What can hang from each mark:
Q532: Q754
Q680: Q715
Q791: Q108 Q715 Q780 Q958
Q754: Q532 Q715
Q958: Q791
Q780: Q791
Q377: Q604
Q108: Q791
Q715: Q604 Q680 Q754
Q610: Q791

Known rows, with every way that one mark hangs from another:
Q958{Q791{Q108 Q780}}: [ -4.9   3.1 -20.8  16.7  -3.2 -12.7 -36.0   6.1  42.8  30.8 -11.7 -10.8
  -0.5  12.0  13.3   9.9  13.1  -9.5  -3.1  -9.2 -14.8  -1.5 -26.0 -42.0
 -37.8   2.7   0.4]
Q532{Q754}: [  1.0  -3.1 -27.8  24.9  -8.0  -8.9 -18.6  45.2  48.5  50.7  -7.0  -0.2
 -32.6   0.9   4.2   5.5 -11.9  16.4 -19.8 -18.4 -19.7  -3.3 -18.7  17.6
 -18.8   8.6  29.6]
Q780{Q791}: [ -9.7 -17.5 -24.0  27.4 -18.4 -10.9 -23.2  24.3  41.0  30.3  -8.0 -10.4
 -11.5  -2.6  14.5  11.3  -7.3   4.7  -1.9 -22.1 -31.6  11.8 -23.8  15.9
 -16.8  13.4  11.7]
Q715{Q604 Q754{Q532}}: [ -8.8 -11.2 -25.8  32.0   3.5 -13.0 -11.9  39.3  40.4  43.1   1.2   8.0
 -22.3 -27.4   0.1 -20.8 -34.2  15.1   6.7 -26.1  -9.2   4.5 -36.6   4.1
  -4.4 -10.7   1.2]
Q958{Q791{Q715 Q780}}: [ -6.2  -1.7 -39.8  -2.6 -11.8   4.6 -13.7  -3.5  42.2  28.3 -23.5   1.4
  -5.6  14.6  26.4  24.2   5.7  -2.8  -0.4  -6.8 -12.4  -4.7 -27.7 -28.3
 -43.2   4.6   2.8]
Q754{Q532 Q715{Q604 Q680}}: [-11.1  -2.5 -22.1  25.3 -20.6   7.0  10.3  29.2  50.4  35.2  -4.5  26.5
 -30.2  -8.0   5.6   6.1 -23.0  26.5   7.4 -14.8 -22.4  17.8 -43.3  21.0
 -24.5  -4.6  -8.6]
Q610{Q791{Q108 Q715{Q754{Q532}}}}: [ -3.2  -5.5 -26.3  27.9  -0.3 -11.6  -6.5   2.5  52.6  37.3  -1.6  -5.0
  -6.9  -7.1  13.7  12.4  -3.6   2.3   0.7 -11.4 -24.3 -16.0 -26.1 -22.6
 -11.3   0.4  -3.9]
Q791{Q108 Q715{Q604 Q754} Q780}: [ -6.0  -8.1 -20.5  23.3   2.0  18.3  -9.5  11.5  46.2  25.6  -6.6  -7.5
   2.9   7.1  25.0  -0.7 -17.3  13.0 -10.5 -11.1  23.2 -17.7 -36.6 -57.6
  -8.4  -2.6  -7.1]
Q791{Q108 Q715 Q780 Q958}: [ -1.7  14.8 -28.6  13.6  -6.6  17.1 -23.5 -10.0  35.8  15.6  -7.6 -10.0
 -20.0  28.8  37.1  25.7  18.1  22.6 -14.5  14.3   9.4  -5.2 -19.9 -35.4
 -35.1   6.0  -3.8]
Q715{Q604 Q680}: [ 10.4  -2.1 -16.1  25.1 -20.3  -6.6 -18.0  41.2  33.8  39.6  -6.8  11.5
 -16.8   6.3  10.6   3.5 -26.3  21.4   1.2 -12.2 -18.0  12.2 -35.3  -4.3
 -17.6  -7.6  14.3]
Q108{Q791{Q780 Q958}}: [-14.3  12.4 -39.1   4.7  -5.7   7.0 -39.7 -11.8  22.4  10.4  -6.3  -6.9
  -0.5  12.5  36.6  10.6  28.8  10.9   0.2 -14.2   5.0  18.9 -22.2 -13.0
 -29.6  -6.4  -3.3]
Q377{Q604}: [  4.8 -14.4 -24.0  14.4 -13.8 -21.9 -24.8  40.3  20.4  37.6  -7.9  12.9
 -25.0   9.4   5.9  21.3 -17.1  19.8  11.3  -1.6  -6.9   6.2 -19.8  11.0
 -22.6  12.6  16.1]
Q610{Q791{Q108 Q780 Q958}}: [  4.8  13.7 -17.4  29.8  -2.3 -13.9 -43.0 -21.2  21.3  21.2   6.1  -1.9
  -2.3  11.2  32.9  14.1  35.2  16.1   5.6  -8.9  -6.8   5.4 -25.1 -34.2
 -29.0 -14.6  -0.6]
Q791{Q108 Q715{Q680} Q780 Q958}: [  0.1  21.3 -29.9  14.0 -18.3  24.3 -22.0   0.2  47.4  13.2  -9.0  -7.7
 -14.3  41.4  32.2  28.6  13.5  20.4 -20.3  13.6  -6.1  -2.9 -23.1 -46.7
 -37.1  -1.7  -3.9]
Q610{Q791}: [  8.9  -2.4 -18.9  21.6 -10.2 -32.1 -23.6  11.5  29.7  40.2  -4.5   7.6
  -9.6  -0.4  17.5  18.5   3.8  12.1  13.7 -16.6 -27.3  10.2 -28.8   8.3
 -24.2  -2.1  16.2]
Q532{Q754{Q715}}: [-10.8  -5.1 -29.6  17.3 -16.6   1.8   1.0  29.9  52.8  48.0  -5.2  13.0
 -35.5   3.1  13.0  16.3  -8.9  22.1 -26.4 -21.3 -16.9   1.3 -24.2  29.6
 -23.9  17.6  15.9]
Q108{Q791}: [ -7.5  -5.7 -30.7   7.8  -9.8  -8.9 -26.3  19.8  33.9  30.8 -12.7  -9.1
  -4.6   4.7  22.5  11.5   6.1   4.6   1.4 -14.7 -18.7  12.4 -24.1   8.7
 -18.6  10.2  10.5]
Q610{Q791{Q108 Q958}}: [  9.0   8.7 -13.2  36.5 -10.0 -30.4 -46.1  -8.1  13.2  37.4   4.5  -0.6
 -11.0   9.6  26.7  13.9  21.8  18.5   1.3  -4.1 -19.7   5.9 -18.7 -16.8
 -18.2  -4.7   5.9]
Q780{Q791{Q108 Q715{Q604 Q754} Q958}}: [ -9.3 -19.4 -20.5  44.3 -15.6  13.5 -33.8  -8.4  21.9  31.8   1.4 -15.8
   2.1   6.4  24.9 -11.2 -18.2  20.3 -17.6 -17.1  -0.5 -13.0 -12.2 -43.6
  13.2   7.2 -13.8]
Q610{Q791{Q108 Q715{Q604} Q780 Q958}}: [  6.5   4.1 -17.0  30.0  -4.7   8.3 -34.1 -34.3   9.5  19.4   3.1   5.4
   1.1   7.6  43.1  11.5  21.2  31.0  14.2  -3.9  16.0  -4.3 -23.4 -51.5
 -19.6 -12.9  -5.5]
Q780{Q791{Q108 Q715{Q604 Q680} Q958}}: [  1.3  -9.4 -18.7  39.2 -30.6  20.0 -32.2  -2.9  27.4  26.9  -0.8 -13.9
  -1.6  24.4  27.2   6.4 -10.1  23.1 -10.6  -2.5 -19.8  -2.9 -13.9 -37.8
   0.8   5.3  -6.4]
Q715{Q604 Q680 Q754{Q532}}: [ -5.1  -2.6 -27.5  33.0  -8.9  -6.0  -7.8  47.6  50.9  45.1  -3.0  12.0
 -16.1 -14.4  -7.1 -15.9 -39.0  12.4  -1.0 -24.9 -22.6   6.2 -38.9  -5.1
  -6.8 -20.1   0.5]
Q715{Q604 Q680 Q754}: [  2.1  -6.2 -21.6  29.2 -14.1  -7.8 -15.4  45.4  41.2  48.9  -4.1  11.5
  -4.4   2.9   3.4 -11.0 -37.5  14.8 -10.1 -27.7 -14.4   3.1 -34.0 -15.1
  -3.0 -12.8   8.0]
Q680{Q715}: [ -4.8 -11.1 -22.6  19.9  -7.9  -5.5  -2.7  35.1  43.4  33.8 -16.4   2.9
 -40.9  -0.7  23.3  21.3   9.9  25.9   0.1  -4.2 -27.0  19.9 -36.5  14.0
 -30.3   8.2  19.3]
Q958{Q791}: [  1.9  -5.9 -27.4   5.5 -15.6 -29.5 -30.2  21.0  30.8  49.5 -17.6   3.6
 -13.0   5.8   7.3  11.8  -5.3  -2.1  -0.7  -8.4 -30.7   5.6 -20.4  -2.4
 -30.7   3.4  12.9]
Q791{Q715 Q780}: [ -7.3   1.3 -37.4  -1.4  -8.4  14.6   0.5  12.3  50.9  17.7 -19.0  -1.5
 -20.8  14.2  32.6  31.5   3.1  12.8  -2.6  -1.0   2.6   0.4 -32.9  -9.9
 -39.6   6.1   7.4]
Q780{Q791{Q715{Q680} Q958}}: [ -3.0  -2.5 -38.3  17.4 -39.4  16.6 -24.0  -0.3  34.8  26.5  -8.9  -8.2
 -10.8  29.7  29.5  25.2  -1.7  19.7 -15.7  -5.2 -35.1   8.7 -12.3  -5.9
 -20.5   8.8   2.9]

Rows:
[ -6.6 -17.6 -20.3  26.2 -21.8   8.0 -17.9   8.4  51.4  26.0 -12.2 -26.4
  -6.5  14.0  24.1  23.4  -4.9   4.9 -11.5  -2.4 -22.8  -7.6 -17.7 -16.6
 -12.7  29.0   4.0]	Q780{Q791{Q108 Q715}}
[ -6.2  19.7 -36.7  14.1 -10.6  23.7 -20.3   2.4  49.6  19.6  -6.7  -9.4
  -1.4  37.3  28.1  16.2   1.8  14.2 -33.9  -1.3  -1.2 -11.2 -22.1 -58.6
 -23.7  -6.3 -10.3]	Q791{Q108 Q715{Q680 Q754} Q780 Q958}
[-14.5 -19.5 -24.0  36.3   6.8  -3.8   7.3  37.8  47.0  41.4  -7.2  11.3
 -35.1 -33.3   9.6 -12.8 -14.9  26.5  10.4 -22.4 -17.6  13.5 -42.5   3.1
  -8.3  -9.9   0.7]	Q680{Q715{Q604 Q754{Q532}}}
[ -3.9  -4.6 -17.2  17.9 -28.7   6.3   1.7  28.7  39.6  38.2  -7.6  27.6
 -18.8  10.3  14.6  12.3 -24.8  26.4  -5.6 -17.4 -15.2  18.2 -38.2  10.4
 -22.6   3.1  -2.9]	Q754{Q715{Q604 Q680}}
[ -6.9 -12.5 -20.2  29.6 -17.1   8.6  -2.8  29.6  39.5  51.2   0.9  23.1
 -31.5 -11.5  10.2   0.1 -22.0  33.4 -15.1 -26.5  -0.2   1.4 -27.9  21.0
 -10.1  10.3  11.5]	Q532{Q754{Q715{Q604}}}
[  4.3  -5.9 -24.8   7.8 -17.2  -7.3 -23.8   7.2  39.1  43.7 -19.4  -9.9
  -9.5  22.6  18.7  21.7  -1.4  -5.1 -11.0   8.3 -23.3 -12.2 -15.2 -31.5
 -28.8  19.5   4.8]	Q958{Q791{Q108 Q715}}
[-13.6 -21.4 -26.5  27.9 -17.4   7.2 -15.6  10.9  54.9  32.3  -9.7 -27.0
   3.0  11.1  20.6  12.5 -17.3  -1.5 -23.5 -14.0 -21.3 -15.6 -18.1 -29.5
  -1.2  22.1  -3.5]	Q780{Q791{Q108 Q715{Q754}}}
[ -7.3   3.0 -31.2  19.6 -28.8   9.8   0.8  38.7  62.8  48.4  -6.3  17.1
 -29.5  15.5   4.2  18.7 -17.1  20.8 -33.4 -20.3 -30.5   1.8 -24.2  19.3
 -24.5  11.5  15.7]	Q532{Q754{Q715{Q680}}}
[ 10.8   2.6 -32.6  14.2 -20.4 -11.9 -24.3 -16.3  14.6  34.4  -4.6  11.1
 -15.1  13.0  37.9  27.2  16.7  26.1   3.3  -1.9 -16.0   6.2 -17.1  -2.2
 -25.3   0.2  11.2]	Q610{Q791{Q715 Q958}}
[ -2.0  -5.0 -22.3  30.3 -26.5  10.5  -0.3  36.1  49.5  54.8   0.5  24.8
 -24.7   3.5   5.5   1.4 -28.2  31.5 -19.9 -28.5 -14.5   3.0 -28.8  10.9
 -13.2   4.6  11.1]	Q532{Q754{Q715{Q604 Q680}}}
[ -2.5   1.2 -41.5  -2.8 -27.7  18.6 -10.0  15.3  45.5  29.4 -20.8  -6.1
   1.6  29.8  26.7  29.1  -3.0   4.0 -10.1  -0.8 -23.7   4.4 -20.6  -9.8
 -23.6  11.7   6.8]	Q108{Q791{Q715{Q680}}}
[-15.3  -3.1 -41.8   7.3  -3.7  29.8 -26.9 -21.7  17.5  17.7  -4.5  -1.2
  10.5   5.0  41.6  -6.0   2.1  18.0  -7.7 -24.6  27.8  -1.8 -22.1 -43.9
  -5.6 -14.0 -15.9]	Q108{Q791{Q715{Q604 Q754} Q780 Q958}}
[-15.9  10.8 -38.4  17.0  -3.9  21.6   5.5  21.6  79.9  20.4 -10.1 -11.7
  -7.6  14.5  11.0  14.7  -8.2  -0.6 -16.3  -3.3 -14.3 -13.3 -35.5 -43.1
 -30.2  -4.9 -13.0]	Q791{Q108 Q715{Q680 Q754{Q532}} Q780}
[  0.2 -20.5 -23.5  26.5 -35.1  20.9 -12.0  15.9  41.1  28.2 -13.1  -2.0
  -0.6  10.4  22.1  11.4 -25.6  14.9   1.8 -16.8 -23.9   3.9 -24.8 -12.7
  -7.7   5.2   4.2]	Q780{Q791{Q715{Q604 Q680}}}
[  0.3   7.1 -30.5   2.8 -20.1  12.6 -19.1   3.1  53.4  27.1 -20.7  -9.1
   7.6  35.9  20.2  26.3   6.1  -8.0 -13.1   4.6 -24.0 -12.5 -22.9 -60.7
 -41.0   4.9  -1.6]	Q958{Q791{Q108 Q715{Q680} Q780}}
[ -4.6 -12.1 -34.8  16.6 -36.8  13.8  -8.0  18.0  55.2  28.3 -16.6 -10.4
  -6.0  22.1  22.6  29.0 -13.1   6.9 -10.5 -10.2 -41.7   3.0 -22.4  -4.0
 -20.7  17.8   7.4]	Q780{Q791{Q715{Q680}}}
[-11.6  -4.4 -39.7   6.6 -12.1  33.4  -8.0   6.0  46.2  21.7 -13.0  -1.4
  24.9  14.0  28.3   0.3 -12.2   3.8  -5.2 -29.8   6.4  -5.0 -29.5 -51.8
  -9.9 -12.8  -9.6]	Q108{Q791{Q715{Q604 Q680 Q754} Q780}}
[  3.2  12.7 -32.2  17.9 -19.1   8.4 -22.0  16.4  42.5  38.0  -7.2 -10.1
 -10.5  38.7  22.3  15.0  -9.6  13.8 -38.4   4.3 -15.9 -10.9 -14.3 -42.1
 -14.5   4.6  -2.0]	Q791{Q108 Q715{Q680 Q754} Q958}
[-20.7 -10.9 -36.3  35.8 -13.6   9.5 -21.1  -4.0  46.3  26.3   0.3 -24.0
 -14.6   0.4  18.4   0.2  -4.3   8.1 -19.6  -8.1 -23.3  -9.1 -11.3 -22.7
  -1.1  10.5 -16.8]	Q780{Q791{Q108 Q715{Q754{Q532}} Q958}}
[ -4.2   3.4 -26.5  10.3  -2.9  14.9  -9.0  10.6  53.5  16.2 -14.9 -13.3
 -15.4  23.6  31.9  30.3   6.9   9.3  -8.7   7.8   5.1 -10.7 -33.5 -33.4
 -35.2  12.4   1.5]	Q791{Q108 Q715 Q780}
[ -4.0   0.2 -29.5   3.8  -8.4   8.5 -21.5  -7.3  44.5  27.5 -19.7 -12.0
   0.7  23.5  25.3  23.3  11.9  -4.5  -6.7   2.2  -9.3 -12.5 -21.9 -49.8
 -40.3  11.5  -3.3]	Q958{Q791{Q108 Q715 Q780}}
[-13.3  -1.5 -43.1  -7.4  -9.2  23.2  -8.3  -3.7  45.5  11.9 -20.2 -11.9
   1.8  15.3  39.9  25.7  17.5   4.3   1.4 -11.1   3.4   1.6 -25.3 -17.4
 -32.4  10.5   0.1]	Q108{Q791{Q715 Q780}}
[-19.5 -12.2 -33.1  25.0   3.3  -7.6   8.1  37.2  59.9  37.6 -11.9   0.7
 -40.8 -22.5   9.1   4.7  -6.4  18.7  -4.0 -16.3 -33.7  13.6 -38.4  14.1
 -23.3   1.2   5.9]	Q680{Q715{Q754{Q532}}}
[ -6.0  -1.4 -37.6  12.0  -4.5  -0.4  -5.0  -9.4  45.5  26.0  -9.3   6.5
   8.1   2.9  31.1  20.8   3.1   5.3  -2.4 -26.8  -2.4  -8.2 -32.3 -30.9
 -26.8  -7.9   2.2]	Q610{Q791{Q715{Q754} Q780}}
[ 16.3  -1.8 -12.5  35.2 -11.6  -4.7 -36.5 -21.2   5.9  36.2   3.0   4.3
  -7.7   6.7  35.7  10.7   9.5  33.8   9.4   0.3  -0.2  -5.2 -17.9 -34.0
  -7.0  -4.3   0.2]	Q610{Q791{Q108 Q715{Q604} Q958}}
[-28.0   7.3 -58.2   0.0   2.6  25.0 -15.6 -19.3  41.2  10.1 -10.0  -9.0
  -3.4   1.7  36.0   2.7  17.3   6.2  -7.2 -14.4   4.3   2.9 -20.9 -23.4
 -23.6  -8.5 -20.0]	Q108{Q791{Q715{Q754{Q532}} Q780 Q958}}
[ -5.8  -6.3 -24.3  27.9 -23.1  11.4 -33.6  -9.3  30.5  22.7  -5.9 -23.6
 -14.2  23.1  32.2  17.8   7.5  17.1 -16.4   2.7 -21.1  -3.5  -7.8 -20.1
 -11.8  20.7  -1.9]	Q780{Q791{Q108 Q715 Q958}}
[ -6.8  10.7 -39.0  -0.2  -9.3  17.2 -16.9  -7.2  30.9  17.2 -13.2   0.6
 -24.0  21.1  38.0  27.1  16.6  25.1  -8.8   4.8   8.7   3.2 -23.5 -13.0
 -41.6  -1.8   2.7]	Q791{Q715 Q780 Q958}
[-12.4  -3.2 -44.3  -6.2  -8.2   3.1 -12.3  -0.6  44.7  35.4 -20.1  -0.5
   5.6  11.8  21.3  12.5  -4.5 -11.5 -14.6 -17.7  -7.2 -10.0 -23.9 -39.6
 -31.6  -3.3  -5.9]	Q958{Q791{Q715{Q754} Q780}}
[  4.3  14.9 -23.3  24.0 -15.5  30.6 -24.2  -1.2  31.3  18.0  -3.4  -2.5
  -7.9  30.5  33.7  11.8   1.5  28.8  -7.7   4.5   9.7  -4.3 -26.5 -54.1
 -23.6  -6.6  -7.9]	Q791{Q108 Q715{Q604 Q680} Q780 Q958}
[ 11.5   8.4 -16.8  27.9 -23.4  16.4 -26.7  11.3  24.2  32.8  -6.7   1.8
 -17.9  29.9  26.8   9.1 -10.2  33.5 -13.6  12.6  -5.8  -2.3 -21.5 -36.5
 -12.6   0.4   0.4]	Q791{Q108 Q715{Q604 Q680} Q958}
[-15.6 -22.3 -36.6  16.1 -20.8   6.3  -7.2  12.9  49.2  32.5 -12.9 -11.7
  -0.9   4.9  19.6  10.8 -22.0   0.0 -21.2 -24.7 -24.6  -6.3 -18.0  -8.7
  -7.4  16.1   2.2]	Q780{Q791{Q715{Q754}}}
[  7.3 -14.8 -16.5  17.8 -13.8  -3.3 -28.3   5.3  24.1  46.8 -16.7  -4.5
  -2.6   8.8  18.6   3.8 -14.2   5.9   1.7   2.2 -10.6 -11.1 -18.7 -41.5
 -13.5  11.5   3.0]	Q958{Q791{Q108 Q715{Q604}}}
[-15.8 -11.6 -20.0  22.5 -12.1   0.6   9.3  20.2  39.6  33.5  -3.1  24.4
 -37.6 -20.9  12.0   1.2 -18.9  25.3  13.4 -14.0  -7.4  15.5 -40.4  28.7
 -23.2   1.6 -10.7]	Q754{Q532 Q715{Q604}}
[ -9.8  -3.3 -32.5   4.5  -4.4   3.0 -21.5  -2.8  51.7  32.3 -18.4 -13.8
  12.4  19.7  17.5  10.1  -2.7 -12.5 -21.8 -10.8  -5.7 -23.4 -23.8 -64.9
 -26.5   4.0  -9.6]	Q958{Q791{Q108 Q715{Q754} Q780}}
[  3.1  11.9 -36.0  12.8 -19.2  28.8 -18.6  -0.4  26.8  19.5  -9.4  11.6
 -14.0  23.0  34.3  13.4  -4.0  31.7  -2.1  -2.1   9.1   6.1 -28.8 -33.9
 -28.0 -16.5  -3.7]	Q791{Q715{Q604 Q680} Q780 Q958}
[ -2.1   8.1 -44.1  -1.3 -28.5  21.4 -24.6  -1.6  29.8  25.5 -15.9  -4.4
  -4.2  38.4  36.5  26.3   9.7  14.8 -14.5   2.2 -22.3   9.3 -12.4 -12.8
 -24.5   5.7   1.2]	Q108{Q791{Q715{Q680} Q958}}
[ -7.6  -9.1 -39.8  10.9 -12.3  18.4 -31.2  -7.8  11.3  35.6  -3.1  -0.1
   5.2   6.3  34.5  -9.8  -9.3  20.2  -9.7 -20.8  14.0  -1.2 -14.1 -25.3
   6.0  -3.4  -7.4]	Q108{Q791{Q715{Q604 Q754} Q958}}
[ -7.2 -19.3 -19.7  33.8   2.2  -3.7  -2.1  34.6  35.0  43.5 -10.2   8.3
 -25.0 -15.4  17.2  -6.2 -16.6  30.0  -2.1 -24.7 -12.2  10.2 -39.9  -7.0
  -7.9  -6.2   8.2]	Q680{Q715{Q604 Q754}}
[  9.2  10.5 -22.9  18.1 -13.7   8.0 -12.5  -7.5  53.0  18.1 -10.0  -2.9
   9.0  27.1  31.6  34.3  16.6   8.6   1.2  -1.8 -19.3  -6.6 -33.3 -47.7
 -34.9  -1.5   0.3]	Q610{Q791{Q108 Q715{Q680} Q780}}
[-19.4   8.0 -52.9  -5.0  -6.6  24.5 -24.3 -19.6  30.8  13.3  -8.2  -8.1
   6.6  17.2  42.3   8.5  16.9  10.7 -17.0 -16.9  14.8  -0.4 -15.9 -33.4
 -20.2  -2.5 -12.4]	Q108{Q791{Q715{Q754} Q780 Q958}}
[-15.2  16.3 -52.3  -5.4 -16.6  31.9 -20.8 -10.1  42.3  14.8 -11.0  -7.1
  15.6  34.0  36.9  15.2  10.1   6.3 -22.8 -17.7  -0.3   2.9 -20.2 -46.5
 -20.5  -8.8 -14.1]	Q108{Q791{Q715{Q680 Q754} Q780 Q958}}
[  3.6  10.0 -34.3  10.1 -10.3   1.5 -22.6 -29.4  19.9  18.3  -5.1   8.9
  -7.7  14.5  44.1  29.0  27.8  20.1   9.2  -6.6  -2.2   6.4 -21.4 -19.9
 -36.9 -11.3   3.1]	Q610{Q791{Q715 Q780 Q958}}
[  5.4   1.8 -20.3  15.5 -17.3  16.7 -21.8  -0.3  42.2  30.9 -16.7  -2.2
  11.8  22.7  19.7  10.3  -4.3   1.6   0.0  -5.1  -9.4 -12.5 -28.5 -68.8
 -28.7  -4.9  -8.1]	Q958{Q791{Q108 Q715{Q604 Q680} Q780}}
[ -9.3   2.8 -28.6  12.9   1.5  13.8  -5.7  14.3  59.9  23.3 -10.0 -14.6
  -5.3  18.6  25.1  17.5  -4.2   3.7 -22.8  -5.0   6.2 -16.6 -29.9 -44.5
 -24.9   8.0  -3.5]	Q791{Q108 Q715{Q754} Q780}
